Each row was made from one small tree. The marks that hang from a mark follow it in brackets, in alphabetical order. Every link used is in the known rows. Write each row's tree.
Known rows
puzom(falo(beguga pefo)): [-1.60, -0.39, -0.41, -2.50, -1.18, +0.39, +0.69, +1.05, -4.10, +0.27, -0.13, +1.06, +0.58, +0.88, +0.62, +0.47, +2.05, -2.04]
bupag(falo(zamu)): [-0.79, -4.65, -0.38, -1.36, +0.23, +0.19, -2.34, +3.33, -1.49, +2.65, +0.06, +1.06, +0.04, -0.10, +1.96, -2.04, +4.23, +0.33]
falo(beguga pefo(tato) zamu(dutin)): [-1.41, -3.45, -1.69, -1.06, +0.92, +4.29, +0.62, +2.24, -1.42, +1.79, -2.41, +1.26, +0.06, +2.25, +2.14, -0.02, +0.95, -0.92]
falo(beguga zamu): [-1.59, -2.21, -0.94, -2.08, -0.95, +0.47, +0.41, +2.60, -2.83, +2.89, -1.39, +0.59, -0.35, -0.13, +1.86, -0.99, +2.99, +0.04]
zamu(dutin(tibafo) falo(beguga)): [-1.99, +1.36, -0.68, +0.23, -4.42, +1.01, +2.91, +1.61, -0.31, -1.19, +0.67, +3.20, +1.13, +0.42, +0.23, +0.78, +2.38, -2.90]
beguga(falo(zamu)): [-0.69, -1.75, -1.70, -0.02, -0.35, +1.60, +0.38, +3.50, -2.17, +1.82, -1.38, +0.98, +1.22, +0.12, +0.74, +0.04, +0.88, +0.41]
puzom(falo(beguga pefo(tato(bebu)))): [-2.50, -0.52, +1.41, -2.26, +0.99, +2.36, +1.45, +2.14, -3.12, +3.17, +2.98, +2.14, +3.86, -1.03, -0.32, +3.32, +0.73, -2.98]
pefo(falo(beguga zamu(dutin))): [-2.74, -1.90, -1.35, -2.86, -2.02, -0.98, -0.99, +1.29, -1.40, +0.74, -2.33, +2.65, -0.58, +0.00, +2.19, -1.12, +2.89, -0.85]
bupag(falo(pefo)): [+0.20, -2.84, -0.75, -1.91, -0.06, +1.28, -2.82, +2.44, -1.93, +0.62, +0.02, +1.09, +0.45, +0.07, +1.88, -2.96, +2.48, -0.05]
puzom(falo): [-1.36, +0.28, +0.08, -0.25, -0.31, -1.37, +1.13, -0.54, -1.23, -0.02, +1.91, +1.38, +1.06, +0.38, -0.29, +1.43, +2.84, -2.01]
zamu(dutin): [-0.20, +0.29, -1.16, +0.08, +0.54, -0.60, +1.38, -0.90, +0.76, -1.28, -0.88, +1.63, -0.62, +1.19, +0.95, -1.17, +2.38, -1.79]
falo(pefo(tato) zamu(dutin)): [-0.53, -4.21, -1.69, +0.15, +1.93, +4.83, -0.72, +1.99, -0.10, +0.70, -0.81, +1.05, +0.34, +2.80, +1.45, +0.15, +0.99, +0.05]
zamu(dutin falo): [-1.39, +0.53, -1.82, +0.73, -0.64, +1.63, +0.58, +0.11, +0.75, -2.23, +0.51, +3.12, -0.11, +2.26, +0.63, -0.09, +2.00, -2.04]
falo(beguga pefo): [-0.60, -0.39, -1.04, -2.47, -0.94, +1.43, -0.12, +1.71, -3.58, +0.46, -1.57, +0.66, -0.08, +0.29, +1.73, -1.64, +1.19, -0.10]
bupag(falo(beguga pefo zamu)): [-1.03, -5.08, -0.72, -3.46, -0.82, +2.28, -2.79, +5.01, -4.22, +2.94, -1.93, +0.82, -0.44, +0.32, +2.98, -2.87, +3.32, +0.25]
bupag(falo): [-0.23, -1.74, -0.28, -1.18, -0.05, -1.07, -1.41, +0.84, -0.63, +1.19, +0.76, +1.88, +0.34, -1.19, +1.34, -1.92, +3.26, -1.13]
falo(beguga pefo zamu(dutin)): [-1.01, -2.83, -1.76, -2.50, -0.45, +2.95, -0.02, +3.15, -2.79, +0.36, -3.84, +0.75, -1.32, +2.55, +2.33, -1.94, +2.19, -0.31]
zamu(dutin(tibafo) falo): [-0.98, +0.61, -0.77, +1.59, -3.34, +1.42, +1.90, +1.50, +1.14, -2.40, +1.97, +3.14, +1.68, +1.29, -0.43, +0.79, +2.37, -1.81]
beguga(falo(pefo(tato) zamu)): [-0.73, -3.25, -2.18, +0.49, +1.19, +5.45, -0.41, +3.79, -2.21, +2.64, -0.56, +1.16, +2.43, +0.67, +0.84, +1.22, -1.00, +0.92]
falo(beguga): [-1.27, +1.01, -0.78, -1.56, -0.91, -0.83, +1.46, +0.38, -2.18, +1.46, -0.84, +1.23, -0.12, -0.81, +1.18, -1.09, +2.22, -1.19]
beguga(falo(pefo zamu(dutin))): [-0.07, -2.83, -2.52, -0.53, +0.14, +3.97, -0.14, +4.01, -1.92, -0.45, -3.43, +1.44, +0.46, +2.68, +1.08, -0.91, -0.12, +0.27]
bupag(falo(beguga zamu)): [-1.59, -3.90, -0.42, -2.65, -0.79, -0.20, -1.24, +3.59, -2.88, +3.99, -1.32, +1.09, -0.26, -0.88, +2.65, -1.96, +4.21, -0.68]

Which tree is each row?
[-1.05, -0.64, -1.19, -1.20, +0.54, +2.78, +0.37, +0.75, -2.25, +1.89, -0.24, +1.07, +1.24, -0.19, +1.34, +0.17, +0.13, -0.75] => falo(beguga pefo(tato))
[-2.11, +1.41, -1.75, -0.44, -1.52, +0.97, +1.72, +0.50, -0.59, -1.10, -0.78, +3.43, -0.53, +1.34, +1.35, +0.12, +2.16, -3.01] => zamu(dutin falo(beguga))
[-2.68, -2.08, -0.50, -1.49, -0.96, -0.53, +2.38, +1.22, -2.03, +1.07, -1.35, +1.51, -0.65, +1.95, +1.22, +1.42, +4.16, -3.34] => puzom(falo(beguga zamu(dutin)))
[-2.05, -3.61, +0.54, -2.60, +1.41, +5.00, -0.39, +5.05, -3.23, +4.74, +0.94, +1.31, +2.66, -0.65, +1.27, +0.86, +0.71, +0.21] => falo(beguga pefo(tato(bebu)) zamu)
[-1.78, -2.72, -0.52, -0.22, -0.02, -0.01, +1.16, +0.99, -0.54, -0.08, +0.06, +1.62, -0.06, +2.66, +0.40, +1.25, +3.93, -2.39] => puzom(falo(zamu(dutin)))
[-1.60, -0.57, +0.63, -2.18, +1.32, +3.26, +0.68, +2.80, -2.53, +3.16, +1.66, +1.72, +3.14, -1.72, +0.62, +0.76, -0.07, -1.31] => falo(beguga pefo(tato(bebu)))
[-1.07, -5.03, -1.11, -3.11, -0.45, +2.20, -1.80, +4.01, -2.71, +1.59, -3.36, +1.61, -1.33, +1.81, +3.19, -3.00, +3.69, -0.84] => bupag(falo(beguga pefo zamu(dutin)))
[-2.45, -1.91, -0.39, -2.20, -4.72, -0.94, +0.30, +2.53, -1.13, +0.46, -0.85, +2.67, +1.21, -0.77, +1.17, -0.31, +3.16, -0.83] => pefo(falo(beguga zamu(dutin(tibafo))))
[-0.60, -2.77, -0.21, +0.51, -2.25, +0.86, +1.81, +2.61, +0.40, -0.24, -0.06, +0.86, +0.83, +1.38, +0.35, -0.40, +3.51, -0.40] => falo(zamu(dutin(tibafo)))
[-0.71, -0.12, -0.09, -0.14, +1.96, +4.50, +0.69, +3.43, -1.77, +2.43, +1.90, +2.49, +4.72, -1.67, -0.52, +1.61, -2.32, -0.88] => beguga(falo(pefo(tato(bebu))))
[-2.99, -2.09, -1.46, -1.53, -0.51, +0.46, -0.41, +0.43, -0.40, +2.19, -0.66, +3.15, +0.80, -0.42, +1.73, +0.89, +1.77, -1.52] => pefo(falo(beguga zamu(dutin)) tato)
[-0.79, -2.96, -0.87, -1.69, -3.30, +2.67, +1.12, +4.29, -2.33, +0.16, -2.16, +0.75, +0.45, +1.86, +1.46, -1.11, +2.57, -0.17] => falo(beguga pefo zamu(dutin(tibafo)))
[-1.92, -3.08, -0.17, +0.43, -2.30, +0.90, -0.26, +1.37, +1.55, +0.81, +2.06, +2.97, +2.81, -0.61, +0.05, +1.61, +2.09, -0.57] => pefo(falo(zamu(dutin(tibafo))) tato)
[-1.40, -1.79, -0.41, -1.04, -3.37, +0.40, +2.65, +2.92, -1.07, +1.14, -1.56, +1.11, +0.29, +0.57, +1.00, -0.23, +3.60, -1.36] => falo(beguga zamu(dutin(tibafo)))
[-1.63, -4.71, -0.27, -0.04, +1.32, +3.83, -0.70, +2.25, -2.09, +2.06, +2.07, +0.73, +1.90, +1.99, +0.24, +2.64, +1.77, -0.31] => puzom(falo(pefo(tato) zamu))
[-1.31, -4.17, -0.52, -1.62, -0.26, +2.45, -1.41, +3.24, -3.32, +0.56, +0.70, +0.25, +0.62, +2.45, +0.71, +0.42, +3.01, +0.19] => puzom(falo(pefo zamu))
[-1.20, -6.15, +1.10, -1.89, +2.42, +4.77, -3.17, +5.78, -1.67, +4.47, +2.55, +1.79, +3.11, -1.00, +1.15, -0.27, +1.99, +0.41] => bupag(falo(pefo(tato(bebu)) zamu))
[-0.83, -4.00, +0.11, -0.52, -2.64, +2.37, +0.80, +3.67, -1.61, -1.02, +0.70, +0.84, +1.64, +3.23, -0.18, +1.27, +3.48, -1.13] => puzom(falo(pefo zamu(dutin(tibafo))))
[-2.72, -2.85, +0.30, -1.24, +1.24, +1.47, -1.45, +2.34, +0.93, +2.18, +2.29, +3.87, +2.90, -1.08, +0.54, +1.47, +1.54, -1.09] => pefo(falo(zamu(dutin)) tato(bebu))
[-3.14, -2.41, -1.06, -2.00, -0.86, +0.43, -1.48, +1.45, -1.68, +3.56, +0.67, +2.29, +1.71, -1.93, +1.85, +1.11, +1.54, -0.09] => pefo(falo(beguga zamu) tato)
[-1.65, -1.74, -1.39, -1.65, -0.53, +0.39, +1.52, +1.84, -1.31, +1.18, -2.98, +1.07, -1.27, +1.40, +2.03, -1.28, +2.90, -1.48] => falo(beguga zamu(dutin))
[-1.70, +0.25, -2.18, -1.33, -1.55, +3.47, +0.16, +1.74, -2.01, -1.82, -1.54, +2.86, -0.49, +2.72, +1.81, -0.70, +1.16, -1.89] => zamu(dutin falo(beguga pefo))
[-0.39, -6.10, -1.11, -0.38, +1.91, +4.16, -2.23, +2.91, +0.06, +1.81, -0.39, +1.87, +0.41, +1.79, +2.08, -1.10, +2.32, -0.81] => bupag(falo(pefo(tato) zamu(dutin)))
[-2.52, +0.62, -0.73, -1.68, -1.04, -0.79, -0.39, -1.06, -1.13, +2.24, +1.30, +3.02, +1.97, -2.82, +1.28, +1.00, +0.70, -1.48] => pefo(falo(beguga) tato)
[-1.93, -3.21, -0.94, -2.33, -0.81, +1.87, +0.78, +2.45, -3.39, +0.26, -2.17, +1.07, -0.60, +3.15, +1.47, +0.49, +3.09, -1.99] => puzom(falo(beguga pefo zamu(dutin)))
[-1.39, +0.16, -0.97, -0.63, -4.26, +3.42, +1.59, +3.09, -1.67, -2.09, -0.11, +2.94, +1.08, +1.68, +0.59, -0.15, +1.37, -1.76] => zamu(dutin(tibafo) falo(beguga pefo))
[-2.31, +0.00, +1.01, -1.48, +0.79, +0.02, -1.41, +0.60, +0.14, +2.43, +4.45, +3.74, +4.24, -3.50, -0.10, +1.50, +0.34, -0.96] => pefo(falo tato(bebu))
[-0.36, -1.59, -0.98, +0.91, -2.78, +1.43, +2.78, +3.73, -0.32, +0.44, -1.13, +1.55, +1.91, +0.67, -0.24, +0.83, +1.49, -0.93] => beguga(falo(zamu(dutin(tibafo))))
[-1.03, -3.25, -0.27, -0.63, +2.11, +5.94, -0.25, +5.74, -2.43, +3.85, +0.96, +1.84, +4.25, -0.70, +0.19, +1.85, -1.55, +0.65] => beguga(falo(pefo(tato(bebu)) zamu))
[-1.56, -2.53, +1.02, -2.88, +1.37, +2.63, -1.12, +3.62, -2.49, +4.03, +1.89, +2.54, +3.10, -2.52, +1.42, -0.44, +1.01, -1.81] => bupag(falo(beguga pefo(tato(bebu))))
[-0.10, -0.47, -1.89, +0.79, +1.00, +3.90, +0.53, +1.50, -1.64, +1.05, +0.05, +1.56, +2.80, -0.04, +0.26, +1.12, -2.12, -0.46] => beguga(falo(pefo(tato)))
[-0.34, -4.18, -0.59, +0.82, -0.76, +4.54, +0.63, +3.15, +0.17, +0.45, +0.75, +0.95, +1.98, +1.97, +0.38, +0.93, +1.57, +0.07] => falo(pefo(tato) zamu(dutin(tibafo)))
[-1.74, +0.10, -1.79, -1.85, -1.91, +3.49, -0.83, +2.75, -3.26, -0.27, -0.13, +1.89, +0.52, +1.34, +1.61, -0.54, +0.98, -0.24] => zamu(falo(beguga pefo))
[-2.13, -0.40, -1.65, -0.47, -0.38, +4.83, -0.33, +1.74, -2.16, +1.00, +1.39, +2.50, +1.65, +0.65, +1.19, +1.25, -0.15, -1.12] => zamu(falo(beguga pefo(tato)))
